What can hang from each mark
J_47: J_129 J_220 J_367 J_757 J_889 J_900
J_388: J_659
J_460: J_505
J_505: J_385
J_110: J_78 J_220 J_895
J_129: J_47
J_220: J_47 J_110 J_906
J_895: J_110 J_906
J_848: J_388 J_947
J_947: J_848
J_385: J_889
J_433: J_47
J_889: J_47 J_659
J_906: J_129 J_433
J_367: J_47
J_757: J_47
J_78: J_110

In the rows, 128 means zero.
Known rows, with every way that one mark hangs from another
J_906{J_129{J_47{J_900}}}: [131 142  68 112 118 135 177 127 146 156 123 133 142  60 122 125 138 108
 171 155 160 127 105  97 129 170 111 145 136  80 140 106 145 171 137 121
 158  84 123 139 119]
J_906{J_433{J_47}}: [129 154  63 104 133 126 159 165 121 149 158 149 124  79 104 142 130  92
 179 132 163 117  99  97 135 147 105 137 169  95 128 119 121 166 152 124
 140  80 118 130 119]
J_78{J_110}: [117 148  60  64 123 126 130 106  87 122 135 131 128 122 126  82 173 102
 167 119 180 106 103 126 123 139  93 171 172  70 134  76 145 145 148 134
 132  93  91 154 115]
J_889{J_47{J_129 J_220}}: [111 176  99 142 126 129 188 141 119 126 145 169 156  82 136  86 183 137
 146 102 135 126 116 117 124 141  95 129 129  82 132  96 113 143 142 158
 122  74  86 128 127]
J_433{J_47{J_129 J_220{J_110} J_367 J_900}}: [111 172  84 135 108 134 221 113 174 143 159 160 100  76 149 139 171 140
 167 115 173 146 102 101 127 149  93 107 116  69 155 166 130 145 113 145
 133  25  85 122 110]
J_906{J_129{J_47{J_367 J_757}}}: [154 137  67 126 127 135 172 145 149 156 129 129 144  62 141 147 144 119
 172 155 146 129  94  84 125 169 111 157 109  75 139 114 142 177 125 128
 146  82 146 139 127]
J_129{J_47{J_220 J_367 J_900}}: [135 154  77 129 126 136 197 128 134 131 126 132 143  67 161 131 146 117
 150 121 193 147  91  83 120 168 129 132 119  77 164 130 143 165 134 163
 146  35  99 164 107]
J_505{J_385{J_889}}: [126 119  88 116 140 130 107 106 125 127 132 166 139 122 100 110 136 101
 166 102 151  54 129  98 125 123  72 182 112 102 122  56 128 151 130 100
 152 114 123 170  92]
J_757{J_47{J_220 J_367 J_889 J_900}}: [ 78 198  99 155 118 144 196 133 187 127 150 143 154 108 155 131 163 131
 129 118 188 148 101  97 136 160 125 142 105  80 138 156 103 161 144 156
 158  71  77 161 114]
J_220{J_47{J_367} J_110{J_895}}: [122 178  74 107 126 107 149 110 128 116 122 139 118  70 161 150 167 150
 168  85 160 106 103 111 138 172 109 116 123  53 132 103 151 144 131 122
 110  58 129 148 140]
J_895{J_110 J_906{J_129 J_433}}: [104 132  71  69 155 126 180 151 183 158 192 159 129  26 110 142 139 133
 182 153 158 120  60 110 137 175 118 156 179  67 163 135 127 159 147  95
 141 130 130  95 128]
J_947{J_848{J_388}}: [129 149  59  57 153 109 141 120  63 123 138 149 129 111 107  70 157  73
 154 133 153 116 111  81 121 119  68 166 133  76 168  64 144 139 154 116
 148  76 113 154 124]
J_433{J_47{J_129 J_889{J_659} J_900}}: [109 158 103 137 117 155 201 101 159 142 149 125 138  98 132 134 162 131
 155 138 147 150 113 116 131 143  96 109 135 107 127 141 126 144 123 135
 155  61  91 127 112]
J_895{J_110{J_220}}: [121 157  63  83 144 148 131 147 123 124 161 160 140  60 140 102 164 133
 155 135 174 111  82 118 123 149  81 166 169  66 146  90 130 159 146 124
 159  98 123 123 137]
J_129{J_47}: [141 136  73 101 134 144 157 140  78 129 115 120 151  76 136 111 130  91
 157 134 168 113 111  98 126 155 107 154 136  87 149  72 146 165 151 154
 137  74 121 156 126]
J_385{J_889}: [127 133  88 122 136 153 120 112 131 128 151 145 134 103 118 105 153 101
 152 116 169  87 113 104 133 130  84 159 139 104 134  69 150 149 131 115
 146  94 125 147  97]
J_505{J_385}: [121 129  73  99 133 120 116 125 106 123 118 162 145 125  95  98 136  92
 170 106 147  62 132 100 126 129  73 189 114  91 123  57 124 153 145 118
 151 107 115 172 107]
J_433{J_47}: [126 148  63  96 118 148 150 129  96 132 137 134 120  90 119 120 132  86
 172 133 166 107 118 106 125 139  75 152 151  82 130 101 138 139 139 130
 145  70 107 123 122]
J_460{J_505{J_385{J_889{J_659}}}}: [129 108  94 120 143 132 101 109 104 137 120 187 144 121 101 104 124 103
 159 105 127  56 134 116 119 117  91 171 126 115 112  48 115 136 143  98
 166 102 122 167  82]
J_367{J_47{J_220{J_110 J_906{J_433}} J_757}}: [113 188  84 157 132 111 182 148 163 131 162 172 117 100 165 112 164 149
 181  87 139 131 103 102  92 168 109 150 106  68 168 152 111 153 147 164
 104  93 137 148 168]
J_889{J_47{J_129 J_220{J_906} J_900} J_659}: [109 184 116 161 128 113 198 108 147 124 155 172 167  88 151  98 179 154
 132  94 125 166 112 122 130 139 130 105 114 107 148 122 134 129 138 160
 110  57  71 118 103]
J_460{J_505}: [118 127  74 101 132 141 125 136  95 135 117 171 142 109 107  86 136  94
 162 117 143  79 126 123 125 133  92 166 152  94 120  61 122 141 157 124
 164  82 117 160 105]
J_906{J_433{J_47{J_129 J_757}}}: [132 157  79 124 139 131 181 167 146 154 163 153 118  87 116 150 150 114
 183 128 142 124  99 103 134 149 110 132 153  97 133 133 111 180 140 135
 128  78 126 128 129]
J_220{J_110{J_895{J_906}}}: [102 155  71  70 119 118 146 126 138 116 140 156 111  90 122 103 178 124
 171 106 160 102  93 130 134 163  91 150 137  63 153  80 144 138 154 134
 114  90 115 139 161]
J_78{J_110{J_220{J_47{J_129}}}}: [122 179  72  87 130 127 126  99 102 125 144 139 120  94 148 108 188 135
 159 124 186 114  81 131 130 149 105 149 187  62 131  78 139 151 133 125
 121  93  97 147 116]
J_129{J_47{J_220{J_906{J_433}} J_757 J_889}}: [135 156  93 160 126 124 190 160 145 147 153 134 143  89 176 144 156 125
 152 107 140 144  69 103 101 174 140 153 108  85 160 131 104 164 129 181
 109  87 142 167 157]
J_895{J_110{J_78 J_220{J_906{J_433}}}}: [108 173  59  70 135 137 136 143 125 130 174 189 136  49 144 120 171 154
 147 114 174 127  68 132 127 160  86 165 183  53 140 108 138 159 131 129
 140  95 125 126 124]
J_505{J_385{J_889{J_47{J_220{J_110{J_895}}}}}}: [125 135  97 123 129 115 119 103 131 122 137 186 136 108 115 113 156 127
 162  84 140  65 122 108 113 133  73 165 106  90 122  65 115 140 133 108
 139 110 113 158 117]
J_848{J_388 J_947}: [138 133  58  47 131 132 139 113  41 134 146 153 127  85 106 103 158  62
 162 134 135 130 143  93  90 139  76 193 154  67 181  67 168 142 163 145
 150  67 128 157 132]
J_505{J_385{J_889{J_659}}}: [132 119  95 123 144 125 101 103 119 126 133 161 145 124 102 115 136 101
 154 105 141  66 128  95 126 116  85 176 103 117 122  54 133 145 132 102
 147 113 120 162  84]
J_757{J_47{J_220{J_906} J_367 J_889 J_900}}: [ 77 201 102 163 120 135 195 128 194 131 161 155 152 109 161 130 161 137
 130 107 181 148  97 103 140 162 130 148  97  74 146 162 109 153 138 154
 143  73  82 157 114]
J_505{J_385{J_889{J_47{J_129 J_220} J_659}}}: [130 132 111 146 141 120 127 103 127 127 142 176 151 112 115 113 151 125
 148  95 128  79 127 101 119 118  88 156  98 114 121  66 119 140 128 111
 136 108 107 152  88]
J_889{J_659}: [126 148  79 111 137 126 127 133  93 118 132 127 156 110 116  97 148  92
 139 127 144 124 116 103 135 126 117 150 128 117 134  67 154 143 154 142
 134  81 107 138 101]
J_889{J_47{J_129 J_220 J_757} J_659}: [130 175 118 167 134 122 183 139 128 123 151 157 163  99 157 111 187 148
 135 100 101 157 111 117 113 137 127 121  98 111 137 109 112 143 136 176
 103  70  97 119 130]
J_78{J_110{J_220}}: [126 168  57  69 123 128 112 110  98 121 146 143 123 105 136  93 185 118
 159 134 194 114  77 126 124 142  93 171 188  62 135  72 141 149 143 130
 135  99  94 150 124]
J_895{J_110{J_78} J_906{J_129 J_433{J_47}}}: [ 97 142  65  44 135 137 186 136 166 160 192 170 115  11 113 165 141 145
 174 147 169 134  59 122 128 183 102 147 196  53 148 150 132 152 127 101
 140 114 123  88 118]
J_388{J_659}: [123 143  85  73 128 146 108 118 109 119 133 142 164  97 119 126 149 102
 150 122 160 113 127 106 140 132 104 149 150  94 155  92 154 141 163 139
 126  67 114 134 116]
J_895{J_110 J_906}: [ 96 130  75  55 151 148 161 127 140 124 172 144 133  57 123 108 143 121
 166 132 172 105  83 122 131 161  94 171 168  64 173 104 141 138 149 121
 137 114 113 111 128]
J_848{J_947}: [129 135  69  78 113 142 131 131  63 123 144 129 134  94 113  90 143  85
 173 121 153 114 135 113 103 143  84 185 161  75 159  74 168 150 158 151
 159  69 118 154 117]
J_906{J_433{J_47{J_757 J_889 J_900}}}: [125 157  74 125 124 134 182 150 173 153 160 141 130  95 124 162 143 115
 182 128 157 142  90 105 121 160 112 130 159  98 130 155 105 174 137 138
 151  76 124 144 137]
J_110{J_78 J_220{J_47} J_895{J_906{J_129}}}: [109 206  72  59 128 136 111 107 142 118 137 178 112  24 136 165 203 177
 143 121 184 122  42 138 141 203 112 148 211  39 112  92 155 146 127 106
 127 100 113 140 130]
J_129{J_47{J_889}}: [134 137  85 118 128 148 168 138  99 131 122 106 165  83 147 120 140 105
 147 137 158 126 100 100 120 162 108 148 129  92 138  85 129 160 142 157
 146  86 125 167 137]

Rows
[133 145  70  47 152 113 127 107  66 122 140 151 141 107 111  89 157  79
 148 133 151 123 115  80 123 116  74 156 137  78 178  74 149 133 160 116
 140  68 114 146 123]  J_947{J_848{J_388{J_659}}}
[ 93 191 102 161 125  86 193 123 177 157 175 161 124  81 166 153 163 168
 167  75 121 125  90 131 148 168 132  99 116  71 147 130 121 146 111 131
  66  93 149 138 140]  J_220{J_47{J_129 J_889} J_110 J_906{J_433}}
[109 193  65  48 123 143 111 121 147 116 145 190 115  39 117 140 215 167
 142 135 185 126  39 136 141 191  96 166 205  45 116  87 154 149 134 113
 143 104 104 140 134]  J_110{J_78 J_220 J_895{J_906{J_129}}}
[138 151 109 163 137 132 136 108 143 126 167 160 150 101 154 124 161 133
 135  95 132 127 103 110 113 132 113 143 109 113 140  97 137 131 122 139
 112  90 120 128 109]  J_385{J_889{J_47{J_220{J_906} J_757} J_659}}
[ 85 179 122 179 111 109 208 144 169 142 172 148 134 106 151 101 216 155
 125 103 115 152  85 117 121 137 129 108  88 105 144 117  94 137 123 174
 105  86 104 144 132]  J_47{J_129 J_220{J_110} J_889{J_659}}
[125 158  76 117 137 128 177 164 133 154 163 155 122  77 105 139 145 107
 178 132 152 120 101 101 142 144 107 125 164  98 128 123 118 172 147 123
 135  76 114 125 116]  J_906{J_433{J_47{J_129}}}
[128 177  63  69 130 119 106 104 112 116 150 164 116 103 144  96 207 142
 162 115 178 111  57 139 131 155 103 175 189  52 134  80 149 142 151 115
 124 102  92 149 139]  J_78{J_110{J_220{J_906} J_895}}
[117 179  96 148 118 105 175 110 145 129 151 167 168  82 148 109 160 137
 136 103 134 166 104 114 118 148 131 120 119 100 141 123 140 123 141 150
 121  67  80 118 109]  J_889{J_47{J_220{J_906{J_129}} J_900} J_659}
[132 155  79 129 132 115 175 157 103 142 145 149 133  67 151 119 139 101
 153 111 162 124  82  96 119 162 136 150 129  81 165 101 131 159 147 161
 109  73 119 152 125]  J_129{J_47{J_220{J_906{J_433}}}}
[119 166 100 134 127 150 197 113 164 125 130 157 164 102 143 106 176 151
 166 105 136 142 133 131 125 155  87 128 125  84 136 121 120 166 132 160
 139  62  98 138 140]  J_889{J_47{J_129 J_757 J_900}}
[147 154  76 124 131 141 161 133 131 115 130 143 174  96 153 128 158 137
 162 112 142 133 118 101 118 151  81 153 110  73 126 113 131 154 130 155
 139  65 117 141 139]  J_889{J_47{J_367 J_757}}
[130 151 105 148 127 129 137 106 126 123 162 155 147  89 142 115 160 126
 131 102 146 124 110 109 116 127 105 126 118 112 136  82 139 126 130 134
 120  86 109 125 104]  J_385{J_889{J_47{J_220{J_110}} J_659}}
[ 80 183  84 122  91 114 172 142 150 127 153 161 123 100 147 108 214 144
 134  84 152 133  72 128 102 167 105 142 125  66 128 116 101 130 130 171
 126  88 109 171 155]  J_47{J_220{J_110{J_78 J_895}} J_889}
[114 142  69  86 134 125 172 143 172 160 174 147 115  49  95 156 131 106
 185 159 164 119  72  96 142 170 117 148 173  79 150 126 135 151 141 104
 128 114 120 108 118]  J_895{J_906{J_129 J_433{J_47}}}
[ 76 201 115 169 120 133 209 152 177 134 163 154 141 103 159 125 186 149
 126 113 157 138 104 105 143 150 118 130  80  77 139 139  91 162 135 159
 125  81  93 144 129]  J_757{J_47{J_129 J_220{J_110} J_367 J_889}}
[132 124  92 120 138 130 113 102 121 123 131 172 154 114 107 113 136 112
 163 100 143  62 134 102 119 125  65 174 112 100 116  58 124 146 131 103
 151 114 117 161 100]  J_505{J_385{J_889{J_47}}}
[121 163 103 164 122 137 204 132 151 143 168 133 131  83 154 147 176 138
 140 129 140 152  86  88 125 137 109 114 107  96 129 152 116 133 112 145
 137  55  97 123 105]  J_433{J_47{J_129 J_220 J_367 J_889{J_659}}}
[121 179 118 166 128 126 201 118 161 123 145 158 163 101 160 114 187 156
 138  97 118 173 114 122 113 145 130 109 104 112 144 132 116 149 133 176
 116  54  84 125 124]  J_889{J_47{J_129 J_220 J_757 J_900} J_659}
[123 178 111 163 133 121 206 111 153 120 147 158 174  79 156 119 182 162
 127 108 138 178 110  98 133 139 128  96 103 107 138 137 136 140 130 157
 133  36  67 123  90]  J_889{J_47{J_129 J_220 J_367 J_900} J_659}
[151 139  94 144 131 151 196 115 162 130 124  98 172  94 179 164 148 140
 146 134 158 172  91  89 116 173 131 130  95  99 150 144 135 173 120 169
 155  52 127 173 129]  J_129{J_47{J_367 J_757 J_889{J_659} J_900}}
[ 97 184 102 136 143 153 180 146 141 126 142 150 151 101 133 117 159 126
 139 129 165 117 130 100 165 140 106 148 102  84 133 110 124 177 148 136
 139  73  90 136 103]  J_757{J_47{J_129 J_367}}
[130 154 100 157 121 138 199 127 156 136 132 115 151  96 177 140 159 127
 142 117 154 167  83 104  96 174 147 133 105 102 159 138 112 163 129 189
 135  66 117 171 143]  J_129{J_47{J_220 J_757 J_889{J_659} J_900}}
[ 99 175  83 124 108 113 158 111 130 130 130 120 132  92 159 137 152 130
 160  93 152 111 113 123 121 164 104 116 124  69 132  95 124 138 123 145
 108  87 140 156 148]  J_220{J_47{J_889} J_110}
[127 145 118 149 141 151 155  85 149 125 154 151 162  92 134 115 163 140
 135 114 146 131 125 114 136 127 101 113 128 125 131  91 149 143 127 120
 142  77  99 126  87]  J_385{J_889{J_47{J_129 J_900} J_659}}
[125 142  85 118 122 152 187 117 130 133 117 108 166  85 147 124 141 113
 152 135 175 141 102 105 120 170 113 135 137  92 145 110 132 165 139 158
 163  72 113 175 132]  J_129{J_47{J_889 J_900}}
[147 139 102 142 143 145 131 100 125 118 154 142 168  89 140 130 151 129
 132 118 149 125 115  93 131 125  97 131 119 117 124  86 156 134 125 116
 142  79 112 128  86]  J_385{J_889{J_47{J_367} J_659}}
[133 152  59 116 123 115 172 166 159 177 165 157 120  51  97 161 132 103
 190 159 145 124  87  89 136 159 112 134 163  88 118 136 120 173 140  96
 149  98 132 109 120]  J_906{J_129 J_433{J_47}}
[110 132  74  65 156 142 179 146 163 144 194 150 119  44 128 152 132 128
 184 135 164 122  66 117 125 170 108 154 180  69 171 146 119 153 145 118
 130 111 125  97 140]  J_895{J_110 J_906{J_433{J_47{J_757}}}}
[126 107  90 116 139 137 104 112 108 138 119 191 139 119  99 101 125 102
 165 104 132  47 134 116 117 121  81 177 129 105 112  50 112 140 143  96
 169 103 125 171  88]  J_460{J_505{J_385{J_889}}}
[114 198  53  89 113 121 121 142 141 142 165 201 127  55 127 139 180 149
 142 125 176 136  57 124 138 166 100 164 182  56 122 100 148 163 117 128
 126  96 126 141 109]  J_110{J_78 J_220{J_906{J_129 J_433}}}
[ 89 186  75  63 113 114 143  96 116 114 122 154 103  63 146 144 173 151
 159  76 168 106  98 144 131 188 105 122 160  43 133  90 153 134 129 133
  92  77 121 145 141]  J_220{J_47 J_110{J_78 J_895{J_906}}}
[110 167  96 121 126 146 193 109 142 123 130 158 169  88 127  92 171 143
 159 112 150 135 135 126 136 148  83 121 143  86 130 105 134 155 141 145
 148  64  80 135 121]  J_889{J_47{J_129 J_900}}
[127 156  60 118 119 118 185 151 181 178 161 159 120  52  98 163 134 110
 193 157 155 135  89  93 136 165 115 124 167  87 124 151 123 176 138  96
 159  86 122 114 115]  J_906{J_129 J_433{J_47{J_900}}}
[136 124  99 126 142 125 109  98 114 121 133 165 159 115 110 117 134 113
 153 101 133  74 133 100 120 118  81 165 104 115 116  57 128 140 133 104
 146 113 114 155  92]  J_505{J_385{J_889{J_47 J_659}}}
[123 171  59  75 123 120 112 105 106 124 156 154 123 107 145  93 183 123
 161 123 186 114  70 132 127 143  96 176 180  56 143  79 148 142 139 129
 119 101  98 146 122]  J_78{J_110{J_220{J_906}}}
[ 75 206 105 152 121 134 216 133 186 131 152 171 126  98 151 119 176 145
 139 107 183 141 117 109 149 152 122 123  93  73 157 148 111 172 142 156
 130  52  74 140 110]  J_757{J_47{J_129 J_220{J_110} J_367 J_900}}
[133 149  68 125 127 114 159 130 141 151 151 155 143  72 139 121 138 118
 166 127 142 116  91  98 143 159 110 168 112  67 150 107 161 150 128 119
 119  88 135 132 113]  J_220{J_906{J_129{J_47{J_367}}}}
[126 191  78  95 146 130 113 121 160 123 147 160 116  33 135 153 188 158
 162 139 172 106  43 119 146 192 125 148 191  55 130  89 146 147 145  91
 128 111 119 130 149]  J_110{J_220{J_47} J_895{J_906{J_129}}}
[118 151  66  73 149 134 170 150 190 162 208 168 113   4 126 170 144 148
 180 174 173 132  35 109 132 181 110 147 199  58 162 146 122 157 138  87
 143 128 129  78 138]  J_895{J_110{J_220} J_906{J_129 J_433{J_47}}}
[138 109  97 126 144 133 111 104 108 134 121 190 157 111 112 115 124 118
 155 105 124  67 133 109 118 119  86 162 117 111 107  60 116 133 138  97
 168  92 118 162  81]  J_460{J_505{J_385{J_889{J_47{J_367} J_659}}}}
[ 99 127  72  64 146 140 170 129 168 145 177 148 129  38 117 120 145 130
 174 151 160 110  74 116 131 171  98 170 165  58 166 116 139 143 141 102
 144 126 124  97 129]  J_895{J_110 J_906{J_129}}
[ 88 181 102 134 130 146 153 142 125 123 140 127 167 119 133 116 145 106
 125 132 154 126 121 112 142 142 119 154 114 104 121  96 109 157 161 147
 143 107  98 146 126]  J_757{J_47{J_889{J_659}}}
